Each row comes from the steps of one path. Every step used is in the known rows, and no mark comes twice. Write the path behind each row, first mark first.
(in the rows, 100 means zero)
Known rows
dotu-zutup-kitub-zivor-minaf-redemuv-simug: 82 100 59 93 75 67 92 110 139 106 145 111 132 104 112 94 106 114 140 75
 134 91 125 108
simug-redemuv-minaf: 63 100 86 100 73 99 85 126 144 118 133 119 137 133 113 90 103 125 142
 109 120 107 79 76
zivor-kitub-zutup: 101 117 81 42 93 103 85 138 123 124 119 88 99 111 103 103 94 114 124 118
 105 93 130 87
simug-redemuv-minaf-zivor-kitub-zutup-dotu: 95 113 98 56 72 98 83 138 132 85 130 122 124 123 100 96 112 119 144 116
 109 102 109 83
rosun-dotu-zutup: 126 85 94 73 78 99 68 137 87 117 117 115 114 99 116 132 136 105 141 99
 122 98 95 70
zutup-neker: 112 108 61 81 59 101 71 116 126 74 136 104 111 112 109 118 101 106 125
 128 94 107 85 49
kitub-zutup: 100 114 89 42 76 103 87 141 113 128 118 95 97 106 98 101 84 99 132 123
 86 97 99 93
redemuv-minaf-zivor-kitub-zutup-dotu-rosun: 124 98 86 63 68 99 81 128 127 96 119 128 124 52 126 104 121 117 157 113
 109 94 106 86
neker-zutup-kitub: 135 104 87 79 93 106 97 100 146 94 139 98 113 102 97 136 92 71 135 144
 100 102 152 69
minaf-zivor-kitub-zutup-dotu-rosun: 134 102 88 62 70 104 81 131 120 100 119 119 119 50 115 113 120 110 150
 117 103 97 109 88
rosun-dotu-zutup-kitub-zivor-minaf: 97 100 79 92 74 106 72 115 135 114 154 110 129 107 118 135 106 119 157
 112 120 122 118 59
neker-zutup-zivor-minaf: 117 108 68 77 33 109 88 95 129 134 164 82 130 123 105 122 101 105 159
 122 104 109 107 56
zivor-kitub-zutup-neker: 111 114 57 51 74 97 74 130 123 74 128 104 103 110 107 113 99 114 123 122
 95 97 105 53
kitub-zutup-neker: 111 112 63 51 61 97 75 132 116 76 127 108 101 106 104 112 92 103 128 125
 82 100 83 57
simug-redemuv-minaf-zivor-kitub-zutup: 91 118 74 55 89 95 85 143 124 124 122 120 118 119 98 94 97 136 133 113
 110 99 121 89
zutup-kitub-zivor: 85 105 85 111 84 106 81 120 134 103 131 112 110 99 103 122 88 86 132 144
 98 127 133 77
zivor-minaf-redemuv: 89 117 60 76 61 93 74 108 142 130 157 78 136 139 103 109 102 142 127 77
 122 118 110 78
redemuv-minaf-zivor-kitub-zutup: 95 117 71 51 87 93 84 134 124 123 121 121 111 110 109 91 95 134 135 117
 110 93 129 87
rosun-dotu: 108 101 107 75 81 112 64 127 129 115 129 100 110 129 107 129 126 94 134
 129 114 105 101 73
minaf-zivor: 111 117 73 100 64 100 79 117 116 131 134 134 129 111 96 102 97 130 137
 134 101 113 103 88
neker-zutup: 138 103 89 85 63 107 107 96 126 124 136 97 111 110 92 110 106 71 128 149
 96 96 112 77
zivor-minaf: 100 111 76 79 63 113 79 108 144 133 158 85 130 122 117 117 95 131 149
 110 116 111 98 66
simug-redemuv-minaf-zivor: 85 111 72 110 63 92 82 122 129 125 135 154 146 124 102 88 102 145 146
 121 113 114 88 85

Which path is each row?
101 114 52 62 71 90 73 134 126 73 130 128 118 117 103 105 103 131 130
 116 100 101 95 54 -> simug-redemuv-minaf-zivor-kitub-zutup-neker
149 92 96 78 57 109 92 111 125 97 125 108 120 51 113 118 125 80 149 131
 99 98 99 80 -> neker-zutup-dotu-rosun
81 109 63 86 69 73 93 105 149 117 148 98 131 118 109 84 104 118 135 80
 131 86 112 112 -> zivor-minaf-redemuv-simug
98 112 96 52 71 96 82 129 134 83 130 124 118 116 112 94 108 117 146 119
 109 97 117 82 -> redemuv-minaf-zivor-kitub-zutup-dotu
73 107 63 97 66 72 94 106 147 117 147 105 130 115 108 82 103 115 134 85
 129 92 112 113 -> kitub-zivor-minaf-redemuv-simug
114 117 51 55 70 93 73 129 119 76 129 119 108 108 104 112 100 124 126
 123 94 99 106 55 -> minaf-zivor-kitub-zutup-neker
101 112 76 52 38 101 81 132 96 128 126 84 101 112 93 111 89 84 147 127
 79 104 105 78 -> kitub-zutup-zivor
114 101 69 78 74 103 69 122 107 117 131 86 116 117 112 128 131 115 136
 107 131 101 146 60 -> rosun-dotu-zutup-zivor-kitub
100 114 67 56 39 107 79 118 122 135 154 81 122 120 108 118 90 118 162
 109 100 109 101 64 -> kitub-zutup-zivor-minaf
81 107 68 89 73 71 95 110 140 113 135 100 121 115 103 80 104 105 125 89
 124 84 113 119 -> minaf-redemuv-simug
104 114 50 58 69 88 73 125 125 72 130 129 112 110 116 103 101 130 132
 119 101 97 104 53 -> redemuv-minaf-zivor-kitub-zutup-neker
93 114 61 89 64 90 81 100 145 118 159 92 135 130 97 115 101 123 130 92
 117 124 130 74 -> neker-zutup-kitub-zivor-minaf-redemuv
120 111 67 83 67 107 88 101 126 121 139 78 115 122 100 118 116 98 129
 131 118 101 154 63 -> neker-zutup-zivor-kitub
94 96 82 109 84 100 81 127 113 102 126 121 111 87 107 126 97 89 137 129
 104 124 130 74 -> dotu-zutup-kitub-zivor
90 115 64 103 91 98 78 117 143 120 137 126 138 129 110 97 114 154 131
 115 136 108 135 76 -> simug-redemuv-minaf-zivor-kitub
112 104 63 81 71 102 75 120 106 121 131 83 117 112 112 121 121 117 134
 106 127 103 147 62 -> dotu-zutup-zivor-kitub
87 108 75 96 71 109 79 109 148 118 159 100 129 112 115 125 89 118 152
 121 112 125 121 63 -> zutup-kitub-zivor-minaf
99 111 67 77 37 110 76 106 130 134 161 78 130 125 112 122 96 120 160 112
 108 114 101 59 -> zutup-zivor-minaf
89 120 55 60 44 89 73 115 127 131 154 75 131 138 97 110 98 134 138 76
 110 116 112 76 -> kitub-zutup-zivor-minaf-redemuv
103 113 67 83 72 108 76 113 128 122 137 74 116 125 108 117 111 114 130
 121 122 106 148 66 -> zutup-zivor-kitub
78 116 60 91 58 91 74 110 138 129 155 88 134 134 101 106 102 138 128 84
 119 128 111 78 -> kitub-zivor-minaf-redemuv
